Each row comes from the steps of one walk. Every step used is in the known rows, and no mark comes twice. Write the walk behind each row, first mark first.
In the rows, zero is written as 128.
Known rows:
y/d/h/g/m: [132 183 106  82 121 172 137  70 145 136  92 118  83  85  57 117 113 154
 143 115 192  84 127 144 155  85 170 118 120 104 146  71  98 115 129 101
 175 151 113 129  87 181 163 110 113  98 201 113 163 106 136 118 109]
s/z/d: [126 172 103 139 137 156 148 138 109  96  79 135 142 100 109 156  84 112
 141 126 130 134 109 135 150 124 112 127 129 125 130  97 109 126 113 107
 144 155 100 106 113 165 157  96 148 141  95 144 105 142 161 130 141]
g/h: [116 149 126 115 106 151 141 108 142 135 101 128 115 103 122 142 145 138
 136 126 156 102 130 129 126 134 136 139 141 113 133 119 124 135 136 115
 126 143 114 127 126 163 119 142 123 119 131 142 111 129 127 124 114]
b/l: [134 119 114 151 122 160 115 139 122 129 135 144 119 129 145 110 128  95
 109 137 121 145 133 130 133 145 127 164 139 128 128 134 132 141 149 150
 119 113 141 125 130 126 125 133 137 148 124 120 121 132 131 136 136]
y/d/m: [115 160 110 129 136 136 158 115 121 151 118 138 104  93  99 130 117 154
 126 106 153 100 123 127 123  96 155 128 132 126 116 124 101 124  97 126
 158 136 127 102 104 137 153 133 128 120 158 120 163 138 126 112  89]
m/d/h: [137 157 118 124 115 157 144 123 129 128  96 113 123  99 108 156 113 131
 164 116 183 102 149 139 143 140 113 122 119 148 154  83  96 100 108  91
 154 128  74 131  72 166 161 115 104 109 160 131  88 116 128 130 117]
h/d: [130 145 112 136 140 140 145 120 114 121 123 118  98  97 121 125 116 122
 130 116 132 138 130 127 110 110 148 124 120 140 131 108 109 124 128 121
 141 123  94 128 105 138 129 123 116 116 156 126 128 144 137 133 127]
h/g/m/d/z/s: [ 93 235 159 100 145 175  91 152 138 125  67 127 131  97 105  89  95 152
  98 122 160  80 156 175 165 110  73  48  60 107 119  77 122  72 156 103
 175 157 102 152  78 148 155  84  57 124 182 131  94 101 151 121 131]
y/g/m/d: [127 195 108 106 117 147  65  76 156 112  98 124  72 108  86 127 139 158
 135 107 153 112 126 136 150  99 109 104 120 124 132  97  98 104 130  86
 150 131 160 117  68 159 140  93 101 107 165 131  94  74 123 102 132]
y/g/m: [131 178 123  90 126 140  88  65 155 129 126 126  81 117  92 112 146 161
 120 121 132 102 117 131 146  95 139 116 139 103 125 101 119 120 140 109
 131 126 174 121 112 150 124 113 123 115 138 125 148  85 125 100 130]
g/h/d/v/l/b: [156 211  99 139 109 165 198 126  73 146 116 112  42  85 173  74 160 108
 162 150 184 138 120 150 170 137 162 201 124 157 109 164  92 159 116 129
 152  99  48 110  78 163 136 134 124 114 143 104 127 173 176 194 107]
h/g/m/d/v/l: [148 252 120  99 113 152  90 109  99 111  99 118  37 115 136  73 130 137
 155 139 182 162 117 133 209 125 114 122  69 134 138 153 110 122 122  81
 172 116 119 125  34 136 176  82 111  93 191 103 110  95 151 173 127]
z/d: [131 153  94 141 127 139 120 142 111 113 112 146 130 108 106 128 105 123
 123 113 138 129 126 131 158 119 125 131 129 138 126 106 105 119 108 106
 140 140 104 112 111 153 153 110 137 123 123 126 120 131 151 127 133]
g/m/d/v/l/b/f: [157 213 120 172 122 175 118 134  71 130 138 138  41  99 176  34 178  98
 120 147 143 148 107 180 202 142 106 195  97 158  96 195  95 147 137  77
 148  61  94  75  73 118 187  95 131 133 106  73  91 110 179 180 108]
m/d/z: [112 177 134 148 143 151 137 147 125 134 110 120 140  99 133 143 110 121
 135 129 154  94 141 140 132 139  87  93 118 147 136 103  95  96 127 122
 155 140  81 135  79 148 145 101  87 123 151 126  69 134 125 126 126]
h/g/m/d: [123 201 128 103 123 158  66  97 147 106  83 123  72 112 116 112 121 145
 128 106 163 141 136 137 147 109 111 101  87 108 136 101 110 105 153  71
 169 137 151 138  83 136 172  81 104  99 195 120  96  71 128 128 127]
b/l/v: [129 152 103 154 118 165 111 156 112 135 139 129 119 122 171 117 140  82
 129 149 133 163 134 127 125 155 125 179 134 125 133 109 124 150 114 157
 113 100 129 111 151 104 131 141 136 134  98 118 120 134 131 152 134]
v/l: [153 146 131 135 119 135 132 143  99 109 136 135 130 144 145 102 134 120
 136 143 145 156 131 119 163 130 141 154 112 133 126 144 144 144 128 154
 116 110 114 117 120 127 151 124 133 128 121 119 139 146 143 153 137]
y/g/h/d/v: [121 221  67  89 116 166 167  72 127 149  95 110  30  71  94 131 148 148
 166 130 181  95 119 126 146 119 155 133 160 133 145 103  74 132 111  97
 168 145  97 131  51 188  90 145 113  87 170 136 127 131 142 141 120]
h/g/m: [118 182 139  83 135 149  82  94 141 120 105 124  87 125 119  97 124 148
 109 116 149 129 129 137 144 109 133 116 101  89 125 107 127 121 156  95
 147 134 165 136 127 129 153  98 124 111 178 112 149  78 132 125 123]
h/d/y/g/m: [117 213 107  81 149 158  87  58 139 112 134 127  58  92  54 106 124 142
 113  94 152 111 129 154 130  96 136  94 140 127 118  69 105 113 149 105
 160 142 134 143  96 156 132 102 119  97 181 135 183  91 131 110 148]
m/d: [130 153 123 142 118 142 111 130 125 108 103 128 113 111 124 142 120 123
 145 110 150 135 131 129 136 126 103 114 109 149 136 125 113 117 126 105
 144 128 112 123  78 140 149 108 109 119 149 138  74 118 125 128 128]
h/g/m/d/z: [100 223 140 110 147 167  84 109 144 128  81 118 105  97 127 110 101 138
 115 120 169  95 143 148 146 122  96  75  96 110 133  93 106  90 148  81
 175 148 118 145  75 140 174  70  82 106 202 109  91  92 138 125 123]
y/g/h: [125 169  95  90 102 158 122  73 153 136  93 137  96 114  91 141 155 143
 144 123 167  80 132 130 138 120 140 136 164 107 141  95 123 134 140 102
 134 157 133 126 109 182 102 145 117 113 129 154 131 116 126 105 128]
s/z/d/y/g/h: [104 242  84  86 122 194 132  87 137  90  57 156 123  86  35 169 102 115
 154 106 186  70 115 156 166 131 115 117 173 104 136  49 104 123 137  88
 162 197 107 124  97 214 138 115 146 115 102 178 138 120 153 106 163]
s/z/d/v/l/b: [165 216 108 157 129 174 178 159  56 105  95 139 108 118 167  90 110  86
 163 164 154 155  98 155 208 139 121 196 121 151 102 164 104 151  95 120
 153 113  75  75  96 162 176 101 157 144  64 105 118 183 205 192 127]

Which walk is each row?
[130 154 118  88 122 170 146 103 138 133  87 118 118 125 105 121 109 132
 148 127 188  94 154 145 151 137 147 123 116 104 152  68 128 112 131  92
 152 140 100 155 113 157 155 128 117 107 179 130 160 109 135 135 121]	d/h/g
[137 206 117  88 112 164 101  59 159 135  99 109  79  92  75 133 132 159
 150 106 187  71 138 145 155 108 114 106 132 130 152  58  84  90 122  65
 159 125 117 117  60 182 148 100  95  96 175 124 115  73 125 100 125]	y/g/m/d/h
[172 174  83 156 108 153 184 134  77 149 140 143  83 118 142  74 148 109
 162 151 161 147 107 151 187 120 165 201 129 176 101 194 103 158  92 157
 154 102  75  88  78 151 151 133 136 134 115  96 135 182 168 186 108]	y/d/v/l/b
[108 183 134 130 159 161 166 175 110 141 106 120 146  89 113 105  96 123
 103 138 128  82 158 164 129 107 111  73 102 136 114  82 117  97 127 163
 150 147  45 151 104 149 114 128  77 142 152 141 134 164 155 133 126]	h/d/z/s
[114 192 111 121 150 167 132 145 105  77  90 145 150 102  69 159  76  98
 137 111 148 123 115 154 153 138  92 111 141 127 125  83 120 123 127 103
 158 174 103 128 123 161 162 101 152 133 104 153 140 142 159 130 155]	s/z/d/y
[102 214 133  82 132 164  55  96 136  96  94 132  81 108  76 111 109 135
 126  93 183 132 139 156 146 131  89  81 101 119 133  91 119 103 160  67
 177 150 142 160  85 128 180  84 113  97 198 131 128  61 125 133 148]	h/g/m/d/y
[111 192 124  71 137 147  73  64 148 119 130 136  91 121  54 117 134 145
 114 104 153  90 132 151 145 114 124  98 150 112 118  89 128 114 149 109
 146 147 165 140 118 143 130 111 128 110 146 131 184  82 126 100 146]	d/y/g/m
[119 164 114 118 120 152 158 104 124 135 101 116  79  69 125 137 136 133
 145 117 161 119 137 127 110 121 151 132 134 130 136  99  98 134 134 113
 139 139  81 135 100 171 118 131 111 109 164 137 118 137 133 132 117]	g/h/d
[ 95 207 136 119 136 171 180 163 118 150  78 117 134  54 115 126 112 134
 116 135 154  61 161 161 126 119 121  81 115 131 123  72 107 109 139 152
 151 164  32 155  98 182 102 139  67 135 159 152 114 164 151 129 117]	g/h/d/z/s
[ 96 229 104  90 136 183 166 126 134 153  73 128 118  68  79 117 124 143
 122 129 167  36 158 166 132 103 124  85 131 111 128  40 114  97 141 142
 160 173  50 155  87 203  83 138  64 123 153 166 133 148 153 107 134]	y/g/h/d/z/s
[107 220  88  92 130 161 154  65 134 147  89 122  50  63  95 138 139 166
 139 101 191  74 140 129 117  99 155 128 152 100 123  69  91 118 120  83
 158 145 109 119  91 175 129 137 110  94 193 137 165 115 126 105 101]	y/g/h/d/m
[102 194 118 128 139 166 177 120 120 154  99 109 105  60 126 133 124 129
 136 133 169  78 144 136 101 131 145 110 139 133 135  82  86 118 134 124
 152 149  46 140  96 182 116 118  90 110 172 131 116 165 136 131 113]	g/h/d/z
[150 202  85 166 119 187 190 127  58 136 124 138  29  76 173  53 179  90
 140 159 162 125 116 174 178 149 162 218 127 149 103 169  85 165 145 101
 149  75  40  92  97 151 150 142 139 128 112  92 132 155 184 194 106]	g/h/d/v/l/b/f
[130 176 118 101 115 177 127 106 134 117  66 117 107 114 102 134 103 128
 160 109 207 101 156 144 153 142 118 108  98 122 161  62 108  96 118  75
 170 145  83 152  65 164 175 114 102 101 196 133 107 101 136 141 132]	m/d/h/g
[112 159 108 115 150 147 131 122 111 108 135 128  96  96  87 120 110 107
 127 108 155 133 139 148 111 129 135 107 134 152 124 100 117 120 138 127
 153 141  87 157 107 133 145 123 124 110 172 139 164 138 131 138 152]	h/d/y
[162 198  81 135 117 140 149 147  64 108 126 142  89 118 126  97 113 115
 143 147 156 157 109 121 211 134 133 159 106 158 124 157 104 129  75 120
 150 112  74 104  71 151 162 109 144 117 121 101 124 155 180 172 125]	z/d/v/l
[106 193 100  69 111 168 112  71 154 127 104 141 107 115  51 138 146 135
 145 106 184  76 145 151 142 136 132 120 178 113 134  80 125 135 154 107
 146 170 130 153 115 174 111 156 128 104 137 162 171 107 123 106 147]	d/y/g/h
[131 176 145  71 125 163 117  85 148 131 102 109  91 112  99 106 116 151
 125 121 176  91 138 148 152 120 141 110 107  89 144  69 117 106 143  82
 157 137 125 144 116 149 169 102 115 100 188 110 164  88 136 128 112]	d/h/g/m
[100 200 116 115 131 143 173 105 121 150  97 112  65  54 127 141 125 155
 128 104 170  97 139 125 104 118 150 133 129 108 118 100  89 119 122  91
 154 136  95 122 108 154 146 128 111 100 188 127 146 129 130 123  92]	g/h/d/m
[165 160  85 181 120 174 172 136  59 142 149 164  76 102 138  46 167  84
 134 159 144 129  95 173 195 132 158 221 127 165  99 207 104 169 118 128
 150  81  72  73  92 136 155 145 152 153  81  78 137 163 183 185 105]	y/d/v/l/b/f
[111 169 122 141 158 153 164 133 113 143 122 114 123  86 137 122 100 117
 121 135 141  95 144 138 102 127 129 105 124 146 127 101  92 112 130 135
 150 137  59 139 107 147 126 109  97 121 172 111 124 161 141 135 122]	h/d/z
[119 181  88  92 145 157 117  82 134 108 128 138  85 106  49 126 114 116
 136  99 163 107 135 148 128 116 143 104 150 137 129  67 118 116 138 126
 157 151 112 156  93 154 124 122 125 104 169 150 185 116 127 120 159]	h/d/y/g
[154 246  99 100 110 152  98  86 107 119 116 122  30 113 119  92 151 143
 157 133 172 139 108 123 207 112 119 135 101 147 132 145  98 121 105 102
 161 106 132  98  23 156 149  96 113  97 155 109 108 100 146 146 129]	y/g/m/d/v/l
[103 211  94 106 136 180 167  81 143 157  94 119  93  68  99 127 123 136
 143 126 175  50 152 138 115 115 152 111 159 113 132  55  86 120 137 118
 156 163  65 144  83 200 106 122  82 106 176 135 130 148 132 113 123]	y/g/h/d/z
[101 186 153 138 143 149 132 191 126 134  96 131 164 101 118 128  99 123
 117 132 137  86 150 161 145 134  63  66  96 147 122  93 120  87 129 137
 153 152  65 142  79 147 130 116  64 142 133 150  75 145 143 121 132]	m/d/z/s
[117 187  99  99 123 157  76  98 145  99 106 150 109 121  55 140 122 123
 142  95 177 100 141 150 146 134  98  97 149 147 139  84 121 109 136  96
 161 155 132 150  69 151 144 121 114 105 151 159 128  91 116 110 163]	m/d/y/g
[131 159  82 127 126 135 168 121 116 151 134 130  84  92  99 130 122 129
 159 135 142 125  99 122 149 116 146 134 141 160 134 159  91 139  82 134
 168 134 102 113  66 159 111 139 123 114 142 120 126 160 142 147 112]	y/d/v
[129 163  85  97 118 174 154  96 135 135  83 130 113 104  64 129 101 136
 156 114 202  85 140 144 146 107 164 123 128 118 155  74 113 121 111 114
 171 160  92 138  87 184 155 130 117 107 190 128 152 123 131 133 116]	y/d/h/g
[106 233 137 101 142 166  85 132 148 137  81 132 128  97  84 112 120 156
 106 125 148  58 145 170 167  92  68  56 103 127 117  65 111  79 141 116
 160 156 104 134  68 166 126  95  56 128 142 142  97 106 144  97 129]	y/g/m/d/z/s
[109 155 108 143 139 155 163 128 124 156 129 136 145  90  97 129 100 120
 130 136 149  82 126 136 125 113 141 119 146 147 131 113 102 123 108 153
 156 150  76 121  96 170 125 119 106 129 145 120 121 173 134 121 114]	y/d/z
[125 170  96 123 138 147 112 136 109  97 118 155 137 108  71 131  93 113
 112 101 158 122 137 151 153 140 110 114 139 142 122  94 118 113 116 102
 152 149  94 136 116 146 155 110 150 117 132 133 153 125 146 133 152]	z/d/y
